Each row comes from the steps of one walk. Every step used is in the known rows, and no mark comes twice. Write the walk behind each row, first mark first.
Known rows:
vute -> kasati -> dinuk -> mopa -> vifet -> korove -> deza: [ 2.14  2.44 -0.04 -4.68 -0.11 -1.47 -1.81  2.22  3.42  2.98 -1.11 -7.15
 -2.69 -1.01  0.02  0.99 -0.27 -1.23 -0.68 -1.11  0.93  1.05  1.20 -2.05
 -0.20  0.28 -0.19]
vute -> kasati -> dinuk -> mopa -> vifet -> korove: [ 0.32  1.79 -0.93 -2.06  0.15 -0.79 -2.18  2.12  3.91  1.45 -0.63 -6.84
 -1.09 -0.55  0.16 -0.02 -1.16 -0.79  0.29 -1.71 -0.02  2.97  1.77 -3.04
  1.28  0.43  0.52]
kasati -> vifet -> korove -> deza: [ 3.75  0.78  4.03 -4.91  1.55 -0.48 -1.07  1.00  1.44  0.14 -2.71  0.61
  2.62  1.09 -2.73  2.14 -1.08  2.63 -0.37  0.82  2.39 -1.91  0.47  3.96
 -1.30  3.47  0.97]
dinuk -> kasati: [-2.48 -1.97 -1.33 -0.13  0.95  0.26  2.58 -3.62 -3.69 -2.50 -0.35  0.04
 -0.91  2.14 -2.70  1.64 -1.61  1.13  0.20 -2.45 -0.34 -0.11  1.11 -3.53
  3.45 -3.34 -0.33]
deza -> korove: [ 0.10 -5.04 -1.58  2.42 -1.81  0.36  0.65  0.76 -1.77 -1.68 -0.21 -0.19
  0.95  0.84 -0.89 -0.42  0.96 -0.43  2.89  3.61 -3.77  0.49 -2.09 -2.78
 -0.85  1.34 -2.06]
korove -> deza: [ 2.63 -2.02  1.92 -3.67  0.17 -0.18  3.55  1.44 -2.97  1.85 -1.78  0.98
 -1.84  0.11  0.32  1.71  0.43  0.06  0.65  2.00  0.87 -3.49 -0.57  0.73
 -3.14  0.22 -3.20]
korove -> vifet -> kasati -> dinuk -> mopa: [-2.88  3.68 -0.62  0.36  0.47  0.54  0.26 -1.80  3.18  2.91 -0.59 -0.03
  1.10  0.01  4.20 -1.61  0.93 -4.48 -0.54 -4.24  4.56 -0.47  2.67  2.13
  1.07 -0.33 -1.70]
linut -> deza -> korove: [-0.97 -1.54 -0.63  3.06 -1.17 -1.91  0.31  3.20 -2.53 -1.24 -3.55 -0.83
 -0.75 -1.90 -0.78 -1.95  1.42  0.99  0.96  2.11 -1.59 -2.35 -1.57 -1.74
 -2.00 -0.81  0.84]
mopa -> vifet: [ 1.12 -2.36 -2.54  1.13 -0.98  1.37  2.37 -1.20  0.68 -2.55  0.26  0.55
  0.47  1.96 -2.01  0.93 -1.92 -0.38  0.99  2.26 -0.81  4.64 -1.57 -1.12
  1.85  0.93  0.04]
linut -> vifet -> kasati: [-3.21  0.30 -1.18  1.45  0.81  1.73 -0.28 -3.13 -0.48 -0.47  0.99  3.14
 -1.08 -3.38 -0.45 -1.74  3.83  0.60  0.89 -4.40  1.76 -4.78 -1.65  3.21
  2.66  1.78  0.45]
vifet -> linut: [-1.81  1.34  1.33  1.98  0.05  0.83  1.56 -1.32 -1.83 -2.61  2.74  0.19
  2.32  0.95  0.30 -1.15 -2.23  1.61  3.78 -0.55 -2.38  0.73 -0.78  0.14
  0.05 -0.49 -0.80]
deza -> korove -> vifet -> kasati -> vute: [ 0.82 -1.09 -2.08  1.11 -1.10 -0.52  1.53 -1.47  1.14  2.22 -0.61  0.73
  2.38  0.74  2.03 -2.33  3.55 -4.05  2.42  0.44  1.27 -0.59 -1.02  0.43
  1.76 -0.02 -3.19]
mopa -> vifet -> korove -> deza -> linut: [ 4.44 -1.94 -0.13 -1.72 -1.73  0.03  2.15 -0.03  0.15  0.75 -1.85 -1.79
 -0.78  3.88 -2.36  1.86  1.68 -0.92  0.48  1.15 -0.22  1.10 -1.79  2.66
  0.41  2.25 -2.26]
vute -> kasati -> dinuk -> mopa -> vifet: [ 0.31  1.62 -1.89 -1.54 -0.24 -0.55 -2.32  1.58  3.94  0.43  1.09 -5.51
 -1.28 -1.54  1.01  0.32 -1.97 -0.85  0.55 -1.32 -0.80  3.63  1.06 -4.06
  0.96 -0.30  0.92]
kupu -> deza -> linut -> vifet: [ 1.98 -3.60  1.99 -0.37  0.45  2.89 -0.03  1.02 -1.38  0.04  2.10  6.29
 -0.35 -3.45  1.02 -0.78  1.81  2.77 -1.81  1.79 -1.40 -2.16 -0.49  0.43
 -1.06 -0.02  1.07]
vute -> kasati -> vifet -> korove: [ 1.61  1.86  0.31 -1.67  1.47  0.65 -1.11  1.40  1.61  2.46 -0.53 -3.70
  4.12 -1.51 -0.65  1.13 -1.33  2.98  2.73 -1.92  0.79  0.64 -1.25 -0.88
  1.55  2.07  2.80]
dinuk -> mopa -> vifet -> linut -> deza -> kupu: [-2.95  3.51 -3.65  4.40  0.25 -1.52 -0.80  0.48 -1.08  0.69  2.42 -1.35
 -4.51  2.85  0.55  0.61 -1.31 -0.97 -3.34 -1.25 -1.23  3.50 -0.83  0.30
 -0.87 -2.38  2.52]
vifet -> kasati -> dinuk -> mopa: [-4.55  1.23  0.40  0.77  0.29 -1.91 -2.19 -2.29  2.15 -1.02 -0.51 -0.27
 -0.38  0.01  2.48 -2.49 -0.09 -3.45 -1.10 -3.92 -0.05 -2.06  3.98  0.91
  1.11  0.02 -1.92]
deza -> kupu: [-2.41 -4.45 -0.21  6.62 -0.79  0.45  2.35  1.87 -5.40 -0.63  0.24  1.75
  1.11  2.69  2.90  3.64  0.88  3.18  1.15  1.60  0.14  0.25  1.66 -1.16
 -2.09 -3.91 -0.38]
linut -> deza -> korove -> vifet: [-0.56  0.52 -1.15  2.75 -1.02 -0.57  1.19  3.07 -1.43  1.37 -3.53 -0.57
 -0.13 -2.29  0.74 -1.57  2.26 -0.66  0.89  1.51  1.57 -1.74 -2.00 -0.43
 -1.62 -0.86  0.85]
vute -> kasati -> vifet: [ 1.20  1.49 -1.45 -0.98  1.01  1.07 -0.95  1.05  1.59  1.21  1.76 -1.87
  3.75 -2.77  0.43  1.67 -2.05  2.94  2.97 -0.93  0.17  1.57 -1.75 -2.10
  1.27  1.13  3.14]
kupu -> deza: [ 0.20 -3.15  3.54 -1.16  1.62  1.80  3.00  0.48 -2.23  0.00 -0.47  4.74
  1.16 -2.81  0.14 -1.06 -2.72  1.38 -2.27  4.25 -0.05 -0.59  1.36 -2.84
 -1.83 -0.40  0.39]
vute -> kasati -> dinuk -> mopa: [-0.43  1.03 -0.63 -1.45  0.56 -0.49 -2.18  2.77  2.64  1.33  0.64 -5.27
 -0.74 -2.01  2.24  0.09 -1.85 -0.08  1.18 -1.73 -0.84  1.57  2.18 -4.06
 -0.30 -1.00  0.15]
linut -> vifet -> korove: [-0.04 -1.96  1.46 -0.74  1.91  2.46  0.14  1.19 -0.08 -0.38 -1.80  0.71
 -0.90 -0.75 -3.31 -0.69  2.78  2.92  0.99 -2.19  1.77 -3.25 -0.52  2.71
  0.68  2.74  0.82]
kasati -> vifet -> linut -> deza: [-0.16  5.31  2.53  0.12  0.98 -0.86 -3.11 -0.10  1.56 -3.99  1.34  1.82
  3.70 -2.00 -1.26 -0.72 -3.42  4.27  1.02 -0.92 -0.05  0.30 -0.87  3.27
 -0.17  0.62  4.50]

Which walk is each row?
[-0.73 -0.77  0.77  0.09 -0.24  1.26  1.70 -1.77 -1.33  2.97 -0.16  4.13
  1.58 -3.32  1.37 -2.23  1.45 -2.61 -2.16  3.35  1.62 -1.27 -0.73 -1.84
 -0.05  0.21 -0.57]
kupu -> deza -> korove -> vifet -> kasati
[-0.28 -0.44  2.61 -1.10 -0.99  0.52 -0.41 -1.45  1.05  0.71 -0.52  3.19
  2.12 -4.30  1.12 -2.57  0.90 -2.74 -2.11  3.54  2.29 -1.38  1.41 -1.62
 -0.35 -0.03 -0.92]
kupu -> deza -> korove -> vifet -> kasati -> dinuk
[-2.17  2.87  0.77  3.49 -1.24 -1.57 -0.91  0.62 -2.36 -2.34  0.77 -1.35
  0.48 -1.35 -0.78 -2.96  0.17  1.64  2.70  0.31 -2.66 -1.42 -2.46 -0.12
 -0.85 -1.12  0.68]
vifet -> linut -> deza -> korove
[ 0.98  0.27 -2.14 -2.49  1.51 -0.98  1.21  0.88  0.42  3.57 -1.30 -2.61
 -5.35  4.18 -1.33  1.04 -0.58 -3.21 -3.69 -0.25 -0.16  1.82 -0.53  0.69
 -1.28  1.83 -0.53]
dinuk -> mopa -> vifet -> korove -> deza
[-1.02  3.58  1.03 -0.91 -0.31 -2.55 -4.17  1.03  4.67 -4.63  0.36 -2.55
 -2.55  0.01 -0.64 -1.69 -3.15 -0.92 -2.19 -0.44 -0.84  3.07  3.15  0.07
 -0.49 -0.76  1.33]
kasati -> dinuk -> mopa -> vifet -> linut -> deza
[ 0.61  0.20  1.70 -0.35 -0.12  1.59  1.24 -0.57 -1.06  1.61  1.62  3.60
  2.08 -3.05  0.45 -1.78 -0.34 -1.13 -0.81  4.71  0.67  0.35 -1.26 -2.06
 -1.20 -0.35  0.01]
kupu -> deza -> korove -> vifet -> linut
[-0.95 -1.49  1.86 -1.86  0.70 -1.14 -2.75  2.37  3.35 -2.88 -0.68 -1.48
 -1.43  0.71  1.23 -0.51 -3.18 -0.79 -1.31  0.40 -1.42  1.59  5.36 -1.32
 -2.13 -0.38 -1.33]
kasati -> dinuk -> mopa
[ 2.14 -0.55 -2.70 -1.29  0.28 -0.70  0.48  1.14  0.64  3.98 -0.15 -2.30
 -5.15  5.26 -0.18  1.19  0.70 -3.26 -3.35 -0.62 -1.72  1.68 -0.95  1.77
 -1.35  1.73 -1.34]
dinuk -> mopa -> vifet -> korove -> deza -> linut
[-3.01  1.40 -5.10  2.02  0.76 -0.31  0.35 -2.74  1.09  1.82  1.61 -0.39
 -3.56  2.83  0.70 -0.77 -0.65 -4.74 -3.34 -2.40 -1.43  2.53 -1.00  0.09
  1.69  0.97  0.12]
dinuk -> mopa -> vifet -> kasati
[ 1.12 -2.46  1.31 -0.67 -0.06  1.88  2.05  0.47 -1.29  2.18 -0.13  3.90
  1.49 -2.96  0.61 -1.30  0.11 -1.26 -1.83  5.56  1.25  0.24 -0.95 -2.89
 -1.52  0.09 -0.34]
kupu -> deza -> korove -> vifet
[ 4.07  1.80  0.29 -3.18  0.08  0.35 -1.40  2.09  1.07  3.99 -0.20 -3.59
  2.74 -0.96  0.57  2.46  1.28  3.06  2.58 -1.87  0.29 -1.15 -2.03  1.13
  0.17  2.05  1.39]
vute -> kasati -> vifet -> korove -> deza -> linut
[-0.54 -0.74 -4.49  0.74  1.27  0.47  0.78  0.13  1.17  0.77  1.42 -0.44
 -4.20  3.42 -0.18  0.88 -2.34 -2.99 -2.81  0.24 -2.01  4.71 -0.77 -1.21
 -0.17  0.84  0.50]
dinuk -> mopa -> vifet
[-2.57  3.92  1.93  2.88  0.42 -0.98  1.02  0.54 -2.61 -2.31  0.33 -0.43
  0.79 -1.08  0.06 -2.48 -1.57  2.72  2.44 -1.53 -1.14 -1.55 -0.71  0.87
 -0.77 -1.74  1.16]
vifet -> linut -> deza
[ 0.62 -2.43 -2.48  1.77 -1.68  1.59  1.68  0.59 -0.17  1.40 -0.41 -0.21
  1.97  0.42  0.65 -0.25  1.93 -2.26  3.04  2.87  0.29  1.28 -2.48 -1.38
 -0.52  0.95 -1.90]
deza -> korove -> vifet
[ 2.12 -4.69  2.47  0.45  0.21  1.90  1.95  1.12 -2.14  0.47  1.12  5.32
  1.38 -1.11  2.27 -0.54 -0.48  1.44 -1.34  3.21 -2.88 -0.68  0.81 -1.25
 -2.05 -0.95 -0.47]
kupu -> deza -> linut
[-0.26  0.88  1.53 -2.50  0.71 -1.63 -0.88 -3.07 -2.97 -1.05 -1.43 -0.18
 -0.22  2.85 -3.59  4.87 -0.41  3.72 -2.57 -2.80  3.18 -1.88  2.03  0.90
  2.25 -2.85  2.09]
dinuk -> kasati -> vifet -> korove -> deza -> kupu
[ 1.79 -3.85 -0.03  1.75 -0.39  2.54 -0.77  1.89 -0.50 -0.34  0.57  1.12
 -0.12  1.40  0.12 -0.01  4.72  2.51  2.52 -2.50 -2.13 -2.51 -1.31  3.79
  0.32  1.82 -0.67]
deza -> linut -> vifet -> korove
[-2.74  2.23 -1.47  2.41  0.35  2.04  3.96 -2.86  0.07  3.91 -0.64  1.67
  2.74  0.01  3.71 -0.66  2.23 -3.17  1.95 -3.65  4.72 -1.34 -0.30  2.24
  1.84  0.00 -1.85]
korove -> vifet -> kasati
[-3.70  3.38  1.66  6.31 -0.60 -1.37  0.52  1.27 -4.87 -1.83  1.06 -0.07
  0.55 -0.12  1.47 -0.50 -0.15  3.97  1.66 -1.26 -0.40 -1.57 -0.11  0.91
 -1.53 -4.30  1.66]
vifet -> linut -> deza -> kupu
[-2.13  0.90 -2.55  1.46 -1.69 -0.45 -1.81 -1.43  2.20  2.00  0.16 -1.18
  0.36 -0.02  2.50 -1.73  2.90 -5.29  0.26 -0.46  0.97 -0.22 -0.18 -0.18
  0.33  0.85 -2.44]
deza -> korove -> vifet -> kasati -> dinuk -> mopa
[-0.72  0.47  0.78 -2.57  1.90 -0.48 -1.11 -3.97 -0.52 -2.86 -1.36 -0.09
  1.50  2.50 -5.01  2.37 -2.40  3.00 -1.26 -3.30  1.51  0.26  1.60 -0.27
  4.08 -0.67  2.61]
dinuk -> kasati -> vifet -> korove
[-0.78  0.46 -0.80 -2.05  1.45 -0.26 -1.49 -4.56 -0.57 -3.93  0.73  1.53
  1.19  0.98 -3.75  2.74 -3.08  2.98 -0.93 -2.35  0.57  1.12  1.03 -1.18
  4.05 -1.74  2.82]
dinuk -> kasati -> vifet
[ 2.90 -0.28  1.98 -3.28 -1.84 -0.32 -1.99  0.00  0.25  0.09  0.57  1.34
 -2.49 -1.94  1.47  0.62  5.16  0.06  0.73 -1.87  0.57 -6.20 -0.32  5.23
 -1.12  0.73 -3.07]
korove -> deza -> linut -> vifet -> kasati -> dinuk
[-1.76  0.14 -3.29  2.63 -1.49  0.29  2.24 -4.88  0.39 -1.68  0.26  0.77
  0.92  1.23 -1.06 -0.59  0.49 -2.73  0.88 -1.19 -0.25  2.13 -1.86  0.84
  3.97  1.28 -0.61]
mopa -> vifet -> kasati
[ 0.20  4.63  1.35  0.64 -0.21 -1.36 -4.53 -0.17  1.36 -4.30  1.61  1.15
  3.78 -2.12 -2.03 -1.11 -2.32  3.53  1.38  0.36 -1.19  0.38 -2.29  2.51
  0.07  1.22  4.07]
kasati -> vifet -> linut -> deza -> korove
[ 5.09 -1.44  0.87 -3.83 -0.66 -1.01  0.47  0.30 -0.41  2.25  0.61  2.97
 -2.51 -0.21  2.02 -0.06  5.69  0.18  0.46 -1.95  0.17 -6.24 -1.11  5.55
 -0.50 -0.04 -3.43]
korove -> deza -> linut -> vifet -> kasati -> vute
[ 1.15 -2.54  1.54  0.12 -0.94 -0.60  3.13  2.48 -5.77  2.55 -1.02  0.98
 -1.82  1.41  2.25  4.50  1.99  1.81 -0.17  2.63  1.76 -3.32  0.75  0.87
 -4.08 -2.86 -2.39]
korove -> deza -> kupu
[ 0.69 -4.46  2.16 -0.11  0.03  0.83  0.93  0.53 -2.30 -0.30 -0.21  3.88
  0.93 -2.93 -0.98 -1.52 -0.73  0.13 -1.69  6.37 -1.81 -0.54 -0.56 -3.85
 -1.92  0.28 -0.36]
kupu -> deza -> korove
[ 0.21 -0.75  0.11 -1.97 -0.13 -1.41 -3.39  0.99  5.05 -4.05 -0.15 -1.32
 -1.93  1.44 -0.43 -0.27 -3.34 -1.99 -2.01  1.22 -1.03  4.42  3.99 -1.17
 -0.70  0.16 -0.19]
kasati -> dinuk -> mopa -> vifet
[ 0.08  1.45 -1.63  1.80 -1.23  0.91  1.38 -3.12  0.83 -4.10  3.38 -0.24
  1.23  1.78 -2.06 -0.27 -2.18 -0.28  2.56  0.81 -1.99  4.99 -2.56  0.44
  2.19  0.64  0.24]
mopa -> vifet -> linut
[ 0.88  0.03  1.78 -2.21 -0.89 -2.88 -3.14  2.38  2.82 -1.50 -1.78 -2.89
 -3.65  2.88 -0.21  2.06 -0.64 -1.14 -3.62  0.98  1.41  1.69  4.78  0.93
 -2.04 -0.95 -0.93]
kasati -> dinuk -> mopa -> vifet -> korove -> deza -> kupu
